Each row was made from one small tree. The marks that hang from a mark follow it in brackets, in the order of their numbers. Every link used is in the known rows. Write each row's tree.
Known rows
Z_438[Z_474[Z_132[Z_337 Z_767 Z_782 Z_839] Z_336]]: [-0.09 -0.76 -0.24 -2.14  2.19  2.31  3.52 -0.67 -1.44  2.11  3.80  1.83
 -3.69  0.42  1.88 -4.00 -0.22  0.86  5.58  1.23  1.47  0.05 -2.48 -1.80]
Z_438[Z_474[Z_132[Z_273 Z_337 Z_648 Z_839] Z_336]]: [-1.20  0.16 -1.01 -1.66  1.71  1.50  1.89 -0.62 -1.87  1.80  4.50  0.81
 -3.12  1.77  2.19 -2.78  1.52  0.61  3.34  1.58  0.20  1.79 -2.72 -1.55]
Z_336[Z_474[Z_132[Z_273 Z_648 Z_767 Z_782]]]: [ 0.52 -1.18 -0.19 -1.09  2.15  1.22  1.27  0.41 -1.34  1.80  2.93  2.73
 -2.98  1.13  0.02 -2.89  1.89  1.43  4.00  3.24  0.79 -0.88 -2.01 -2.05]
Z_264[Z_132[Z_474 Z_767]]: [-0.54 -1.71  0.39 -0.66 -0.45  1.10  1.25 -0.79 -0.56  2.57  1.37  1.57
 -1.21 -0.22  2.02 -1.59  0.95  1.27  2.64 -0.04  0.19 -0.32 -0.82 -2.18]
Z_273[Z_132[Z_337 Z_648 Z_767 Z_782 Z_839]]: [ 2.96 -0.36 -1.25 -0.71  2.01  0.61  2.59  1.60 -1.89  3.57  3.66  1.98
 -3.60 -0.76  1.99 -3.27  0.19  1.96  4.52  0.44  2.26 -0.17 -2.05 -2.78]
Z_767[Z_132[Z_273 Z_474 Z_648 Z_839]]: [-0.82 -0.56  0.03  0.49  0.45  0.91  1.77 -0.82 -0.64  2.60  2.37  2.45
 -2.50 -0.27  2.17 -1.41  1.64  1.19  2.26 -0.93  1.71  1.07 -2.66 -2.27]
Z_132[Z_839]: [-0.18  0.05  0.18 -1.01 -0.42  0.41  1.29 -0.27 -1.02  0.55  0.79  1.50
  0.17 -0.71  1.57 -0.38  0.30  0.55  1.31 -1.07  1.46 -0.33 -1.76 -1.49]
Z_397[Z_132[Z_273 Z_337 Z_767]]: [ 1.60  0.26 -2.63 -1.97  0.65  0.48  0.85 -1.22 -0.27  3.57  3.08  0.57
 -3.12 -0.07  1.57 -0.16  1.41  0.90  2.93 -0.87 -0.19  0.09 -1.72 -1.37]
Z_337[Z_132[Z_474 Z_839]]: [ 0.67 -1.16  0.41  0.11 -0.84  0.58  1.78 -0.48 -0.52  2.27  1.35  3.15
  0.22 -1.31  1.31 -0.14  0.70  1.28  1.81 -1.83  2.06 -0.41 -1.67 -2.24]
Z_438[Z_474[Z_132[Z_337] Z_336]]: [-1.29 -0.51  0.10 -1.67 -0.19  1.48  1.42 -0.78 -1.28  0.22  2.87  0.25
 -1.22  2.33  1.62 -1.30 -0.54 -0.41  2.13  0.91 -1.00  0.81 -1.33 -0.56]
Z_132[Z_767]: [ 0.22 -0.27 -0.21 -1.51  0.20  0.51  0.66 -0.07 -0.40  0.42  0.80  0.73
 -0.27 -0.02  1.37 -0.67 -0.03  0.74  1.35  0.17  0.44 -1.00 -1.32 -1.28]
Z_648[Z_132[Z_337]]: [ 1.08 -0.29 -0.74 -1.50 -1.23  0.19  2.15 -0.50 -0.93  1.27  1.74  1.34
 -0.38  1.12  1.41  1.39 -0.75 -0.35  1.31 -1.07 -0.65 -0.06 -2.36 -0.75]
Z_132[Z_648 Z_767 Z_782 Z_839]: [ 1.10 -0.48 -0.57 -1.19  2.03  0.93  1.88  0.70 -1.01  1.87  2.22  2.05
 -2.50 -1.29  1.49 -2.86  1.32  1.62  3.89  1.10  2.19 -0.60 -2.27 -2.75]
Z_273[Z_132]: [ 0.75 -0.24  0.73 -0.10 -1.55 -0.38 -0.23  0.92 -1.53  0.18  1.26  0.82
  1.00  0.46  1.30  0.30 -0.63  0.33  0.15 -0.82  0.03 -0.26 -0.79 -1.20]
Z_767[Z_132[Z_273 Z_474[Z_336]]]: [-1.74 -0.92  0.97  0.41 -0.55  1.31  1.05 -1.25 -0.68  1.59  2.37  0.89
 -1.64  0.56  1.95 -0.67  0.83  0.25  1.49 -0.58  0.36  0.30 -2.20 -1.52]
Z_132[Z_337 Z_648]: [ 0.90 -0.29 -1.34 -1.08  0.26  0.22  0.51  0.59 -0.75  1.27  2.05  0.43
 -1.44  0.95  1.57 -0.41  0.80  0.27  1.17  0.64 -0.30  0.09 -1.28 -1.48]
Z_336[Z_474]: [-0.24 -0.95  0.17 -1.13 -1.23  0.29  0.53 -0.02 -1.44 -0.66  0.66  2.30
  0.70  0.18  1.06  0.55  0.08  0.08  0.86  1.34  0.32 -1.26 -0.77 -0.99]
Z_648[Z_132[Z_337 Z_474 Z_767]]: [ 1.03 -1.34 -0.35 -1.55 -0.13  0.84  3.75 -0.85 -1.12  2.77  2.49  2.25
 -2.10  0.37  2.33  0.15 -0.65  0.93  2.87 -0.23  0.37 -0.72 -2.67 -1.02]
Z_273[Z_132[Z_474 Z_767]]: [ 0.68 -1.15  0.98 -0.06 -0.47  0.23  1.54  0.62 -1.64  1.53  2.13  1.60
 -0.71 -0.29  2.21 -1.08 -0.65  1.74  1.80  0.07  1.07 -0.92 -0.96 -1.55]
Z_336[Z_474[Z_132[Z_273 Z_648 Z_839]]]: [-0.68 -0.29  0.03 -0.80  0.90  0.85  1.15 -0.20 -1.74  1.25  2.15  2.51
 -1.27  1.06  0.75 -1.80  1.94  0.92  2.45  1.75  1.26  0.23 -2.04 -1.79]
Z_839[Z_132[Z_648 Z_767 Z_782]]: [ 1.05 -1.24 -1.00 -1.16  0.90  0.24  1.04  0.47  0.38  0.82  2.48  1.32
 -1.85  0.04  1.80 -2.03  0.90  1.06  3.10  1.60  0.96 -0.18 -1.56 -2.05]
Z_273[Z_132[Z_474[Z_336] Z_648 Z_767 Z_782 Z_839]]: [ 0.83 -1.35  1.13  0.34  1.52  1.43  2.48  1.32 -2.46  2.82  4.00  1.79
 -3.11 -1.49  3.06 -4.02  0.82  2.51  4.67  1.93  2.81 -0.37 -1.71 -3.49]
Z_397[Z_132[Z_782]]: [ 0.97 -0.68 -0.23 -0.61 -1.48  0.24  0.03 -0.64 -0.24  1.37  1.77  1.55
 -1.04 -0.85  1.08  0.34  1.20  0.02  2.10 -0.67 -0.15 -0.31 -0.85 -1.83]
Z_336[Z_474[Z_132[Z_767 Z_782]]]: [ 0.44 -1.73  1.11 -1.26  0.72  1.26  1.76  0.08 -0.98  0.81  1.44  2.82
 -1.36  0.63  0.04 -2.13  0.04  0.73  3.73  2.07  1.05 -1.70 -1.32 -1.53]

Write each row's tree
[ 0.74 -1.15 -0.65 -1.61  1.47  1.25  1.52  0.25 -0.96  1.68  2.15  1.56
 -2.28  1.95  0.82 -2.22  0.37  0.79  3.22  2.72  0.40 -0.65 -1.06 -1.48] => Z_336[Z_474[Z_132[Z_337 Z_648 Z_767]]]
[ 1.08 -1.83  1.48  0.82 -1.18  0.14  1.55  1.06 -1.93  1.62  2.67  2.49
 -1.08 -0.55  1.65 -0.96 -0.24  1.24  2.00  0.08  1.01 -0.88 -0.89 -1.83] => Z_273[Z_132[Z_474 Z_782]]
[-0.59 -0.63  1.44 -0.20  1.14  1.62  1.25  0.27 -0.87  1.22  2.46  0.64
 -1.89  0.41  1.17 -3.54  1.43  0.44  3.42  1.34  1.43  0.34 -1.92 -2.88] => Z_474[Z_132[Z_648 Z_782 Z_839] Z_336]
[-0.11 -0.84 -0.61 -0.70  1.48  0.63  1.23  0.14 -1.08  2.24  2.98  1.48
 -2.51  0.05  2.23 -1.65  2.09  2.11  2.11  1.75  0.79 -0.25 -2.09 -1.94] => Z_132[Z_273 Z_474 Z_648 Z_767]
[ 1.05 -1.38  1.07  0.82  0.00  0.32  2.18  1.51 -2.33  2.46  3.21  2.97
 -2.00 -1.17  2.37 -2.25  0.79  1.98  3.16  0.64  2.24 -0.14 -1.55 -2.81] => Z_273[Z_132[Z_474 Z_648 Z_782 Z_839]]
[-0.10  0.16 -0.45 -1.76  2.52  1.97  2.38 -0.83 -0.89  3.17  3.29 -0.08
 -3.35  0.93  1.42 -3.50  0.96  1.16  3.94 -0.10  1.32  0.15 -2.83 -1.83] => Z_474[Z_132[Z_273 Z_337 Z_767 Z_839] Z_336]
[ 1.14 -0.73 -1.02 -0.45  1.69  0.86  1.90 -0.13 -0.64  3.83  3.07  2.96
 -2.06 -1.11  1.58 -1.83  2.46  2.62  3.12 -0.30  2.31  0.02 -2.65 -2.91] => Z_337[Z_132[Z_273 Z_474 Z_648 Z_767 Z_839]]
[-1.37 -0.09  1.28 -0.32  0.72  1.35  0.56 -0.15 -0.82  0.73  1.76 -0.24
 -0.63  1.04  1.62 -2.70  1.09  0.29  2.08  1.02  0.87  0.78 -1.51 -2.44] => Z_474[Z_132[Z_648 Z_839] Z_336]
[-0.51 -0.91 -0.14 -0.09  0.18  0.30  0.71  0.18 -1.27  1.66  2.76  1.58
 -1.69  0.35  2.03 -0.63  2.25  1.42  1.07  1.13  0.27  0.19 -1.75 -1.61] => Z_132[Z_273 Z_474 Z_648]
[-0.55 -1.52  0.92 -0.14  0.33  1.20  1.49 -0.10 -1.63  1.92  3.48  1.55
 -2.64 -0.63  1.90 -1.74  1.85  1.05  2.65  1.30  0.74 -0.73 -2.14 -1.93] => Z_132[Z_273 Z_474[Z_336] Z_782]
[ 2.18 -0.23 -0.91 -1.10  0.35  0.12  1.32  0.93 -1.33  2.02  2.32  0.64
 -1.36  0.44  1.58 -0.97 -1.02  0.99  2.10 -0.58  0.38 -0.59 -1.26 -1.26] => Z_273[Z_132[Z_337 Z_767]]
[ 0.35 -1.31  0.69 -0.76  0.38  1.85  2.49 -1.22 -0.90  3.25  3.19  2.00
 -3.34 -2.63  3.05 -2.45  1.47  1.73  5.11  0.42  2.35 -0.49 -1.52 -3.05] => Z_397[Z_132[Z_474[Z_336] Z_767 Z_782 Z_839]]
[ 0.34 -0.44 -1.04 -1.33  1.46  0.97  2.03 -0.08 -1.75  2.55  2.99  2.38
 -2.66  1.38  0.87 -2.13  1.80  0.91  3.25  1.49  1.23  0.35 -2.21 -1.69] => Z_336[Z_474[Z_132[Z_273 Z_337 Z_648 Z_839]]]
[-0.80 -1.32 -0.55 -0.76  1.06  0.82  1.23 -0.41 -0.38  1.59  3.91  0.31
 -2.35  0.53  3.44 -2.22  2.02  1.83  2.88  2.50  0.83  0.50 -1.92 -1.99] => Z_839[Z_132[Z_273 Z_474[Z_336] Z_648 Z_767]]
[ 0.67  0.32  0.08  0.04 -0.25 -0.16  0.39  1.31 -1.92  1.02  1.89  1.19
 -0.06 -0.21  2.05 -1.05  0.35  1.11  1.34 -0.34  1.31  0.52 -1.29 -2.25] => Z_273[Z_132[Z_648 Z_839]]
[ 0.13 -1.46 -0.40  0.41  1.27  1.70  2.09 -0.32 -0.79  3.51  4.43  1.49
 -5.00  0.52  1.90 -2.44  1.60  0.80  3.68  0.86  0.51  0.70 -2.66 -2.33] => Z_767[Z_132[Z_273 Z_337 Z_474[Z_336] Z_648 Z_782]]
[ 1.55  0.48 -1.86 -2.45  1.28  0.77  3.65 -0.98 -1.29  3.41  2.93  2.16
 -2.64 -0.05  1.81 -0.55  0.31  1.20  3.60 -1.52  1.16 -0.06 -4.06 -1.43] => Z_648[Z_132[Z_273 Z_337 Z_767 Z_839]]
[ 1.57  0.02 -1.51 -1.02  0.71  0.23  0.21 -0.28  0.01  2.15  1.89  1.69
 -0.29 -0.06 -0.02 -0.12  1.29  1.14  1.55 -1.44  0.46 -0.55 -2.19 -1.71] => Z_337[Z_132[Z_273 Z_767]]
[ 0.69  0.22 -1.43 -1.42  3.04  1.24  2.12 -0.22 -0.75  3.58  3.19  0.90
 -3.72  1.25  1.21 -3.27  1.68  1.63  3.70  0.30  1.26  0.61 -2.80 -1.99] => Z_474[Z_132[Z_273 Z_337 Z_648 Z_767 Z_839]]
[ 0.18 -1.75 -0.70 -0.29  1.51  1.23  1.34  0.04 -0.99  4.11  3.49  2.45
 -3.85 -0.29  1.60 -3.02  3.10  1.99  4.27  1.49  0.40  0.16 -1.89 -3.07] => Z_264[Z_132[Z_273 Z_474 Z_648 Z_767 Z_782]]
[-0.55 -0.10 -0.01 -1.01  0.71  1.24  0.76 -0.60 -0.79  1.90  2.92 -0.73
 -2.08  2.13  0.94 -1.84  0.95 -0.05  1.82  0.08 -0.62  0.43 -2.06 -1.09] => Z_474[Z_132[Z_273 Z_337] Z_336]
[ 1.14  0.05 -1.48 -0.05  0.15 -0.17 -0.86  0.43 -0.30  1.80  2.20  1.37
  0.02  0.60  0.16  0.32  2.17  0.63  0.57 -0.49 -0.21  0.48 -1.90 -2.14] => Z_337[Z_132[Z_273 Z_648]]
[ 2.31 -0.28 -1.31 -0.95  1.80  0.84  1.89 -0.06 -0.35  3.43  2.58  3.25
 -1.97 -1.63  0.12 -1.77  1.64  1.93  3.90 -1.65  2.37 -0.81 -3.02 -2.63] => Z_337[Z_132[Z_273 Z_767 Z_782 Z_839]]
[-0.02 -1.30 -0.03 -0.05  1.12  2.00  3.51 -1.06 -1.02  4.25  3.98  2.35
 -4.84 -0.83  2.06 -2.67  0.89  0.96  4.60 -1.01  2.11  0.21 -3.27 -2.30] => Z_767[Z_132[Z_273 Z_337 Z_474[Z_336] Z_782 Z_839]]
[ 0.49  0.11 -1.39 -0.68 -0.01  0.60  0.96 -0.94 -0.06  2.31  2.04  0.97
 -2.21  1.24  0.73 -0.04  0.17 -0.24  1.33 -1.98 -0.23  0.56 -2.42 -0.80] => Z_767[Z_132[Z_273 Z_337]]
[ 1.85 -0.46 -0.53 -1.50 -0.17  0.72  3.77 -0.34 -1.34  2.53  2.57  2.95
 -2.11 -0.62  1.41 -0.27 -0.39  0.29  3.75 -1.36  1.20 -0.33 -3.32 -1.66] => Z_648[Z_132[Z_337 Z_782 Z_839]]
[ 1.04  0.00 -1.19 -1.19  2.73  0.90  1.86  0.49 -1.17  2.72  3.19  2.23
 -3.47 -1.14  1.27 -2.99  2.27  2.05  3.98  0.99  2.21 -0.43 -3.15 -2.58] => Z_132[Z_273 Z_648 Z_767 Z_782 Z_839]
[ 0.64 -1.29 -0.65 -0.50 -0.41 -0.23  0.62  0.54  0.17  0.19  2.25  1.27
 -0.93  0.30  1.73 -0.92  0.91  0.51  2.06  1.19  0.40  0.25 -1.27 -1.76] => Z_839[Z_132[Z_648 Z_782]]
[ 2.03 -1.87  0.42  0.20 -0.58  0.28  2.38  1.05 -1.94  2.83  3.44  2.54
 -2.60 -0.25  1.79 -1.28 -0.42  1.23  2.79 -0.10  0.91 -0.77 -1.22 -1.57] => Z_273[Z_132[Z_337 Z_474 Z_782]]
[ 1.03 -1.05 -0.42 -1.67  0.46  1.12  4.78 -1.04 -1.33  3.34  2.55  2.82
 -2.50 -0.70  2.83 -0.63 -0.58  1.48  3.97 -0.90  1.82 -0.44 -3.17 -1.61] => Z_648[Z_132[Z_337 Z_474 Z_767 Z_839]]
[ 1.39 -1.56 -0.47 -0.79 -0.21  0.64  3.74 -0.53 -1.69  3.48  4.01  3.27
 -3.48  0.16  1.66 -0.02  0.83  0.93  3.30 -0.33  0.10 -0.36 -3.38 -1.19] => Z_648[Z_132[Z_273 Z_337 Z_474 Z_782]]
